Each row was made from one small tree. Brackets hold a mark, then the marks that hang from it, in the order of their numbers. Every link used is in the known rows. Write each row's tree.
(in the rows, 128 means zero)
Known rows:
{q_686 {q_985 q_177 q_861}}: [141 111 136 147 139 103 148 129 142 110  94 125 154 159 114 147  81 146
  97 174 134 108 120 166  96 114 129 113 113  71 135  94 165 113 153 156
 170 138 151 119 130 149 103 100 159 110 151 110 129 138 154]
{q_861 {q_985 q_162 q_686}}: [126 142 140 134  88 156 137 139  91 127 162 109 165 160 164 137 141 133
 150 110 111 115 112 109 153 155 110 145 140  88 115 128 147  99 105 109
  91 116 100 113 120 133 147 111 137 113  98  94 133 166 139]
{q_567 q_8 q_483}: [165  78 126 144 120 107 115 156 143 100 172 101  66  84 140 111 170 153
  83  88 113  61 102 174 151 175 142  86 132 199 137 129 106  98 139 113
  67 173  67 170  93  61 135 113 121 136 107 138 118 101  87]
{q_686 q_483}: [164 116 126 142 122 154 124 138 143 142 120 136  91 122 128  81 138 179
 140  66 136  66 115 163 150  83 124 113 131 153 180 118 119 156 158 148
 121 114 161 136 119 141 151 148 164 145 133 136 122 125 116]
{q_985 {q_162 {q_8 q_177}} q_686 q_861}: [ 92 203 109 125 113 120 140 103 113 166 162 148 168 111 118 120 160 133
 136 184  76 145  75 112 119 114 140 115 104  79  87 155 184 123 108  59
  87 155  92 130 128  90  94 141  78 125 119 142 124 166 187]
{q_669 {q_985 q_177 q_686}}: [127 139 121 134 101 132 142 160 125 169 167 106 155 172  90 147 101 134
 132 140  64 163 134 140 105 117 156 158 185 101  96 102 135 115 126 119
 141 125 138 143  97 111  82 107 136 115 147 143 158 191 125]
{q_686 q_985}: [158  94 145 159 133 114 106 138 134 148  91 124 133 155 116 124 133 142
 129 115 151  94 143 137 149 129 129 105 125 133 156 100 131 138 135 155
 107 122 145 112 134 129 126 115 161 116 145 120 142 133 128]
{q_8 q_177 q_359 {q_567 q_483 q_985}}: [192  83 211 109 164   6  95 139 157  91  83 135 108  78 142  92 205 110
 137 105 189  53 120 110 123 125 112  51  69 241  65 230 111 108 161 119
  63 194  89 160 196  43 173 153  87 147 147 180 174 102 154]
{q_483 q_359 q_616 {q_686 q_985}}: [160  97 141 142 157 118  53 136 124 120 129 157  93 180  92 113  43 103
 143 107 182 173 194 152 100 175 108 122 132  54 134 121 124 124 115 222
 223  91 124  97 163 140 172  87  87 113 116 119 133  83 126]
{q_8 q_177 q_359 q_567}: [161 108 187 131 150  49 119 129 158 108  83 136 132  98 137  97 200 121
 158  95 160  80 138 102 116  99 108  83  71 198  76 176 113 120 136 128
  93 170 122 154 198  91 135 129 132 159 164 169 169 115 143]
{q_162 {q_985 q_177 q_359 q_686 q_861}}: [ 56 152 121 103 148 122 193 174 118 103 119 109 169 111 133 228  66 106
 101 212 120  98  90 138 120  95 143 130 124  59  83  91 188 116 123 118
 140 145 180 111 121 151  77 103 155  85 172  86 101 150 151]
{q_686 {q_483 {q_162 q_8} q_567} q_985}: [178  85  90 140 101 155 115 108 117 107  63 157 114 172 107  64  82  93
 114 151 193  94 125 136 152  94 120 116 139 109 205 135 107 150 178 126
 109  86 182  94 120 165 182 182 190 118 162 153 122 137 120]
{q_359 {q_985 q_177 q_669 q_686 q_861}}: [ 96 133  88 128 136 105 175 103 138  97 189 130 157 148 145 160 115  89
 144 199  70 194 126 131  73 126 133 178 147  98 134  73 149 105 106 106
 153 130 132 109  89 145  50 135  97 172 128 107 116 127 162]
{q_861 {q_985 q_162 q_359}}: [110 154 139 142 122 152 149 147 105 117 132  93 158 130 152 154 129 159
 122  99 146 101 108 115 149 128 140 127 102 103 113 136 139 110 119 125
 122 137 146 112 140 168 145 112 169  98 100  92 112 159 123]
{q_359 q_985}: [147 106 129 158 110  95 128 140 140 146 131 111 121 118 139 128 178 145
 155 102  97 159 160 127 124 137 142 121 136 184 164  87 105 149 117  96
 117 107 122 117 124 123  95 124 136 176 100 134 128 108 111]
{q_985 q_162 q_177 q_686}: [ 95 160 109 134  97 133 110 158 109 161 204 119 170 143 126 132  92 145
 141 130  97 124  75 131  86 117 146 129 151  50 111 172 119 101  71  85
 128 127  85 149 148 126  98 116 132 118 133 105 113 167 151]
{q_177 {q_985 q_359 q_686 q_861}}: [ 60 176 150 126 158 149 159 118  83 143  78 112 150  85 138 183 155 124
 137 165 123 134 131  92 119 122 115 150 108  79  74  73 155 154 103  85
 135 163 142 168  98 111 135 105 135 107 115 100 145 124 130]
{q_686 {q_483 {q_162 {q_8 q_359}} q_616}}: [170 131 113 117 174 136  99 114 111 118 107 150  78 157 134  65 108 165
 133  67 159 109 122 144 128  76 123 110 120 151 190 144 125 154 145 156
 150 104 145 109 162 142 191 156 171 139 139 135 130 109 131]
{q_162 {q_985 q_177 q_686 q_861}}: [ 89 135 124 100 117 114 183 156 131 105 127 125 160 124 140 198  73 106
 110 201  91 105 104 147 123 119 115 132 149  75 109  87 183 110 133 115
 141 124 146 111 118 131  82 101 143 107 168  99 118 147 153]
{q_483 {q_567 q_8} q_686}: [151  89  86 139  40 170 130 157 156 119 139 130 100 107 146 144  99  70
 123 143 140 155 162 147 116 197 116 142 180 131 118 157  61 134 135 119
 108  97  70 121  98 113 133 112  80 113 128 167 124  60  58]
{q_162 {q_8 q_177 q_567}}: [142 153 149 136 100  57 114 142 153 162  96 165 141  98  75 105 184 157
 113 144 137 104 115  95 119 115 154 100 133 177 141 168 129 126 159 110
 110 110 143 145 154 114 105 151 100 157 119 174 165 144 159]
{q_359 {q_483 q_567}}: [130  90 122 155  72 175 138 114 123 126 103 111 116 148 122 117 177 162
 113 126 108 160 128 133 148 154 130 136 146 151 122 116  95 156 155 148
 121  88  95 159 110 118 120 130  96 137 122 143 107 104 114]
{q_567 q_8 {q_985 q_177 q_359 q_669}}: [127 125 132 103 182 111 144 182 157 143 196 132 101 115 110 171 116 148
  64 137 163 134 126 151 123 119 185 111 136 151 150 191 129  90 120 219
 115 191 128 138  99 140  79 118 115  85 132 119  83 101  99]
{q_985 q_162 q_177 {q_686 {q_483 q_616}}}: [105 146  91 145 121 139 102 158  91 141 205 137 118 172 129  98  65 163
 138 116 131 102  49 148  76  97 133 116 131  22 141 168 138 101  86 117
 155 130 107 132 147 136 138 127 145 119 140  88  84 147 164]
{q_483 q_359}: [148 125 168 123 128 127 102 129 148 141 162 131 120 131  96 106 138 165
 134  61 121 133 188 164 140 136 135 115 137 142 150 128 116 127 137 182
 166 103 133 164 144 135 109 109 128 138 115 150 125 128  95]
{q_985 q_162 q_669}: [104 155  80 126 120 163 110  94 163 159 197 148 131 128 145 102 117 131
 137  94 103 124  95 138 128 133 120 142 127 148 152 158 111 114 110 121
 124 133 114 112 127 144 104 149 119 148 147 125 108 139 121]
{q_359 {q_483 q_567} q_985}: [132  72 112 173  70 142 146 108 114 112 108 102 111 145 132 116 198 137
 131 155  96 208 148 111 140 163 139 140 133 165 145  83  94 157 136 109
 118  85 100 137 101 125  99 137 101 176  94 140  92  95 123]
{q_669 q_985}: [152 136 131 144 101 146 141 139 150 177 133 107 128 145 103 125 137 154
 132  91  72 149 152 147 140 128 146 136 158 174 121  96 131 142 154 124
 127 129 143 126 100 102 105 111 140 132 141 163 164 164  93]
{q_177 {q_985 q_686 q_861}}: [ 91 160 151 121 125 143 147 104  94 146  86 128 142 101 145 152 159 125
 147 152  93 141 141 100 121 146  90 152 132  95  99  70 156 144 110  81
 138 141 107 169  97  91 141 102 121 126 110 113 163 123 128]
{q_359 {q_483 {q_162 {q_8 q_567}} q_686}}: [141 159 130 112 102 189  98 118 133 120  78 142 143 119 103 103 112 128
 142 156 112 176 109  96 150 121 132 161 171 128 137 155 105 164 128 118
 136  77  92 132 117 143 182 132  75 180  74 150 169 117 168]
{q_985 {q_359 {q_483 q_567 q_686}}}: [ 97 125 110 150 108 190 137 141 121 127  91  98 130 114 113 165 124 126
 123 156 153 160 125 116 133 131 156 149 131 114  81 133  83 175 130 137
 128 107 137 139 120 148 133 127  88 113 118 130 106  98 117]
{q_8 {q_359 q_985}}: [151  91 159 135 152  78 119 120 133 128 121  99 115 120 164 125 192 132
 160  91 114 136 185 128 127 119 128 122  90 209 127 104 106 152 104 114
 104 121 124 128 175 124  98 122 164 155 129 130 127 104 118]
{q_686 {q_483 q_162}}: [179 134 114 121 133 182 124 122 137 118 101 138 108 125 138  68 107 151
 160  52 135  92 112 155 158  67 119 114 147 144 187 134 105 161 148 130
 121 121 147 122 122 140 194 156 179 156 136 148 143 126 106]
{q_177 q_985}: [116 130 153 132 118 126 112 118 113 168  73 129 118  92 123 125 166 158
 135  90 118 127 164  97 127 145 102 137 139 147 140  88 111 154 115  99
 157 114 123 171 130 115 153 115 161 128 107 122 161 124  95]
{q_177 {q_985 q_359}}: [ 84 146 151 134 147 132 121 131 100 164  63 112 125  77 114 155 158 155
 125 106 147 123 152  88 129 119 131 134 116 132 117  92 110 161 107 102
 155 140 159 174 132 133 148 112 174 107 111 110 143 123  94]
{q_483 {q_359 q_985} q_616}: [144 102 150 153 156  79  92 130 117 124 173 130  79 167 110 106 138 161
 141  66 127 199 196 154  98 168 133 104 115 130 170  97 121 114 114 190
 208 102 115 123 155 124 114  97 110 158  98 127  98  83 103]
{q_669 {q_985 q_686 q_861}}: [127 166 130 133 113 163 176 128 133 156 146 105 151 154 125 154 133 124
 145 156  47 163 134 153 137 129 132 150 149 119  77  77 174 131 148 107
 109 152 129 121  66  78  92 103 100 126 144 155 165 163 129]
{q_567 q_8 {q_483 q_162 q_686} q_985}: [214 103 138  88 136 129  87 167 152  98 142 125  78  69 150 112 100  84
 116 102 148 123 119 155 156 180 128  83 175 191 140 216  85 117 131 112
  60 173  20 126  93  50 218 128  67 126  80 166 162  70  87]
{q_861 q_985}: [158 114 155 133 101 134 153 142 121 109 110 107 144 152 152 144 150 160
 128  88 123 113 154 127 153 150 113 144 150 142 142  97 139 114 149 153
 128  99 131 118 122 148 144 110 154 119 100 113 151 144 113]
{q_483 q_567 q_616 {q_686 q_985}}: [149  72  82 165  80 131  94 140 121 114  93 145  99 184 143 144  51  62
 132 160 202 171 156 134  74 208  94 133 160  75 117 138  81 142 144 154
 169  68  99  66 146 119 171 114  74  90 158 131 132  47  97]
{q_177 {q_985 q_669 q_861}}: [ 92 151 121 108 145 149 154  67 138 131  96 151 125  98 143 133 138 123
 120 141  97 149 148 112 114 141  81 171 122 133 130  69 145 136 136 114
 183 138 137 151  94 128 127 130 126 141 125 119 151 116 115]

Which tree is each row?
[149 124 117 161 140 164 136 106 134 114 100 140 111 147 136  73  91 150
 123 142 147  50  71 169 152  81 104  90  59  72 165 115 181 128 154 129
 119 157 167  97 113 150 158 138 184 130 146 116  95 141 161] | {q_686 q_483 {q_985 q_162 q_861}}
[121 103 149 169 168 149 118 139 108 136  69 103 133 149  96 141 146 160
 109 145 167 108 116 118 164 101 159 113  92 108 120  90 139 154 124 175
 109 144 173 129 127 149 129 113 160 107 130  97 110 138 151] | {q_686 {q_985 {q_359 q_483}}}
[129 141 175 116 120  75 105 145 152 148 111 138 135 113 122 125 177 158
 106 145 145  73 135 113 124 115 143 126 106 210 135 171 127 129 154 121
 101  90 138 148 169 137  99 139 128 148 126 152 155 126 160] | {q_162 {q_8 q_359 q_567}}
[156 100 121  84  79 150  99 119 175 120 167 172 114 139 111 125  59  39
 136 144 176 204 219 146 113 200 109 158 186 127 130 209  67 131 160 193
 174  66 110 117 124 145 133 149  23 109 129 183 124  74  75] | {q_483 q_359 {q_567 {q_985 q_669}} q_686}
[ 42 222  72 112 164 164 162  85 155 144 176 141 154  99 123 155 106 137
  85 197 110 129  65 133 109  95 166 153  73 109 116 154 167 121 132 112
 140 158 171 103 114 177  65 160 101 121 138 118  79 147 165] | {q_985 {q_162 q_8} q_359 q_669 q_861}
[143  85 152 131 149  63 122 129 134 117 134  98 126 129 149 130 159 137
 142 110 115 144 176 132  95 107 138 127  99 180 128 114 105 136 101 120
 140 117 128 138 186 143  83 118 177 148 133 121 119 120 128] | {q_8 {q_359 {q_985 q_177}}}
[140 129 191 124 132  77 112 190 157 113 108 119 120  77 142 150 147 143
 107 131 189  41  74 135 126 148 144  72 115 201 112 218 105 113 175 119
  76 160 111 146 127  79 159 142  76 141 117 150 156  88 134] | {q_8 {q_567 q_483 {q_985 q_359}}}
[161 150 171 105 140  70  86 138 138 201 131 151 124 105 111  99 181 163
 123 105 144 129 136 112 144 115 151  75 104 192 131 233 134 140 127 129
  81 141  91 124 187  96 122 158 104 102 115 159 125 137 147] | {q_567 {q_985 {q_162 {q_8 q_177 q_359}}}}
[149  90 139 143 158  63 103 110 123  69 166 114  72 129 131 103 132 144
 112  99 121 140 141 182  92 187 123  94 102 148 136 102 130 102 150 133
 182 134  92 140 136  79 141 117  80 163  96 131 110  84 121] | {q_567 {q_483 {q_359 {q_985 q_861}} q_616}}
[ 78 181  93 109 202 217 188  66 144  81 115 117 149 123 139 154 115 125
 115 166 102 174  86 135 143  84 143 170  99 112  98  96 153 147 137 168
 152 175 155 120  80 160 119 138  95 150 137 117 109 120 150] | {q_985 {q_359 {q_483 q_162}} q_669 q_861}
[ 47 157  90  86 150 117 143 144 118 153 146 152 148 116  96 196 113  78
  91 217 137 105 110  88 167 106 163 166 147 138 134 103 165 131 120 125
  90  98 218  86 112 172  65 164 132  96 167  98 102 171 161] | {q_162 q_8 {q_985 q_359 q_669 q_686}}
[108 153 116  92 150 163 143 152 110 119  94 115 161 110 146 172  88  76
 156 118 132 122 111 112 173  94 132 121 160 116 124 116 121 147 103  98
  88 137 146  93 129 127 158 126 173 116 160 118 146 140 107] | {q_483 {q_162 {q_985 q_359 q_686}}}
[ 99 132 110 114 141 160 118  90  99 148 125 160 108 123 131 102 140 104
 154 123 127 118 136  87 137 119  83 183 149 113 149  78 126 145 105 115
 137 122 155 159  88 135 158 156 146 136 132 107 144 141 126] | {q_177 {q_985 q_669 {q_686 q_483}}}
[ 89 128  91  88 136 120 186 118 174  89 136 147 143 125 137 180  51 103
  85 190  96 113 109 157 116 116 108 154 139 110 141  87 178  98 157 150
 186 123 175  94 115 172  69 125 147 121 182 103 107 139 140] | {q_162 {q_985 q_177 q_669 q_861}}
[159  98 138 113 112 116  72 127 152  92 152 123 100  91 108 100  91 106
 135  94 133 104 151 167 121 173 121 126 152 146 113 147  84 127 139 118
 157 104  98 161 138 107 171 132  72 142  94 151 150 113 108] | {q_567 {q_483 q_359 q_686}}
[157 159 156 115 121  81  91 148 145 214 135 157 126 103 100 102 174 172
 119 109 136 137 119 113 144 124 159  75 128 175 147 226 133 139 135 121
  86 134  91 119 162  93 127 156  90 105 106 161 128 138 142] | {q_567 {q_985 {q_162 {q_8 q_177}}}}
[158  68 116 152 115  94 118 130 120 100 181 145  55 164  99  95 141 124
  94  77 167 190 193 167 101 202 128  77 121 110 136 149 101  84 144 215
 179 143  81 151 142  85 118  95  93 103 146 167  75  63  50] | {q_483 q_359 {q_567 {q_8 q_177}} q_616}
[127 137 107 123 110 157 143 103 133 110 171 130 147 161 161 120 120 129
 127  99 114 121 121 119 142 153 103 163 131 125 149 126 141  88 129 144
 133 115 132  96 117 169 133 134 140 127 115 103 121 162 126] | {q_861 {q_985 q_162 q_669}}
[102 131 112 119 147 130 172 134 123  81 148 110 162 163 128 178  83 133
  93 143 151 127 131 121 101 116 147 181 143  92 124 110 137  86 135 183
 184 120 194 119 124 212 107 125 162  93 130  83 115 166 128] | {q_861 {q_985 q_177 q_359 q_669}}
[149 108  97 131 124 153  90 119 160 132 114 155 133 146 121 131  64  68
 153 150 154 137 152 126 124 144 107 165 161 110 135 115 106 146 118 151
 137  98 142  83 120 155 145 131  98 126 140 124 158 114 135] | {q_483 {q_686 {q_985 q_669}}}
[130  96 105 119  82 193 150 108 116  93  70 117 129 142 137 120 124 107
 120 135 111 168 121 118 177 141 111 132 159 139 139 113  99 156 150 122
 117  90 102 122 113 126 159 133 136 140 141 143 116 115 105] | {q_359 {q_483 {q_162 q_985} q_567}}
[186 109 219 112 162  32 108 148 161 130  80 146 126  97 137 102 205 122
 153  99 183  91 147  99 128 106 113  62  74 222  79 225 121 123 148 153
  76 181 106 144 199  73 146 140 104 144 153 180 173 101 150] | {q_8 q_177 q_359 {q_567 q_985}}
[107 136 109 120 154 174 169 127  97  84 153 122 140 168 151 149 117 106
 139 135 159  96 115 105 158 103 126 183 136  94 124  94 152 110 128 172
 107 131 204 105  84 185 141 152 147 106 131  82 117 165 144] | {q_861 {q_985 q_359 q_669 {q_686 q_483}}}
[ 38 177 102 121 154 166 111  99  84 167 146 137 143  98 133 146 132  95
 143 141 132 138 103  63 124 126 117 167 113  83  98 117 120 131  60  77
 128 160 144 155 114 138 132 141 141 114 132  89 120 151 128] | {q_177 {q_985 q_162 q_359 q_669 q_686}}
[114 129 144 129 124 149 113 122  83 157  94 138 112 109 126 107 158 136
 158 108 130 106 139  93 142 118  93 150 143 107 140  83 128 158 102  93
 125 122 139 176 106 115 172 134 161 129 111 110 150 136 122] | {q_177 {q_985 {q_686 q_483}}}
[158  83 125 127 183  47 122  73 142 116 124 136 112 114 133  91 211  90
 173  95 119 171 186  95 116  98 123 122  76 212 106 108 108 139  99 123
 109 165 142 122 184 116  97 155 141 162 156 147 128 130 132] | {q_8 q_177 {q_359 {q_985 q_669}}}
[176  86 150 132 164  87 126 131 139 126 140 118  86  95 128 101 213 143
 122  67 123 112 164 136 149 116 137  82  85 193 103 135 121 118 101 159
  72 202  93 163 155  81 110 103 159 122 144 153 119 111  96] | {q_567 {q_8 q_177 q_359}}
[148 136 123 141 109 168 142 145 121 168 149 118 120 164 106 108 130 133
 156 112  81 128 130 142 157 101 136 146 162 133 118  91 146 143 144 117
  95 135 160 126  75 101 122 131 138 131 146 155 155 176 122] | {q_669 {q_985 {q_686 q_483}}}
[119 159 134 128  84 137 131 139  85 142 163 122 168 159 140 135 147 144
 129 140 111 120 114  96 151 151 129 152 146  96 132 136 161 100 113 100
  91  94 115 113 123 144 129 129 132 109  85 100 131 183 161] | {q_861 {q_985 {q_162 q_8} q_686}}
[177 113 111 147 189 161 133 102 113  74  65 150  95 186 146  79  58 133
 134 117 172 101  96 169 134  87  93  92  91  68 181  92 172 134 164 174
 160 153 157  70 118 132 211 129 174 134 158 117 128 100 147] | {q_686 {q_483 q_162 q_616} {q_985 q_861}}
[108 136  96 131 137 125 169  93 138 110 178 131 143 138 165 153 156  82
 165 176  68 188 137 122 115 141 119 169 135 134 133  66 152 127 111 104
 108 134 125  94  72 119  69 140  80 182 126 122 125 112 149] | {q_359 {q_985 q_669 q_686 q_861}}
[ 91 150 117  93 109  81 171 146 148 127 104 145 150 109  92 179  80 146
  54 225  95 106 114 144 118 108 145 135 140 118 156 101 197 113 169 114
 175  82 179 109 137 171  60 128 156 104 141 117 109 163 167] | {q_162 q_8 {q_985 q_177 q_861}}
[145 112 135 149 143  80  81 108 118 165 103 143 136 140  96  86 154 130
 117 139 154  97 123 106 141 105 141  90  73 130 132 152 146 128 112 115
  98 139 140 114 186 134 121 140 173 106 146 129 120 170 165] | {q_686 {q_985 {q_162 {q_8 q_177 q_359}}}}
[ 94 161 137 138 120 161 151 155  79 123 154  93 170 145 158 168 134 132
 143 126 139 108 100  99 151 130 137 140 116  74  90 131 148 104  95 109
  89 140 131 114 123 150 141 114 149  94 103  84 115 167 138] | {q_861 {q_985 q_162 q_359 q_686}}
[137 114  92 132 148 172 133  67 127  97 130 126 125 149 135  91 160 113
 161 124  72 233 131  98 156 120 132 169 146 168 172  74 106 151 101 125
 131 118 112 113  92 147 130 150 116 213  93 124 118 120 143] | {q_359 {q_483 q_162} {q_985 q_669}}
[141 110 122 127  55 112 128 156 147 156 147 133 134 138 137 133 106 128
 102 132 155 142 125 147  92 167 139  99 156 131 138 225  81 119 156 120
 129 101  77 128 152 117 111 140 103  91 147 157 102 103  89] | {q_483 {q_567 {q_985 q_162 q_177}}}
[100 149 130 138 118 133 156 158 104 105 144  90 171 142 133 162  89 166
  99 124 147 109 100 121 106 111 152 133 112  65 113 145 140  86 117 132
 170 132 153 127 154 194 125 104 183  89 105  82 101 177 134] | {q_861 {q_985 q_162 q_177 q_359}}
[ 80 187 111 125 108 144 156 132 121 130 192 118 180 136 146 151  78 143
 128 178  73 132  59 156  75 114 133 131 123  22  91 151 166  95  99  81
 146 154  79 141 125 120  86 102 108 121 134 105 108 152 173] | {q_985 q_162 q_177 q_686 q_861}
[174 117 126  93 125 141  68 109 147  70 136 127 116  92 118  87  58  77
 153  78 133 130 147 161 128 158 114 125 170 136 124 161  68 133 131  98
 157 111  84 148 141 108 214 136  87 155  94 163 170 116 100] | {q_567 {q_483 q_162 q_359 q_686}}
[ 67 167 137 140 136 149 109 125  95 175  92 115 129  70 122 135 145 153
 128 103 142 117 118  87 127 119 126 123  91 108 113 125 112 147  84  68
 149 153 138 167 146 137 154 118 179 109 107 104 123 136 104] | {q_177 {q_985 q_162 q_359}}
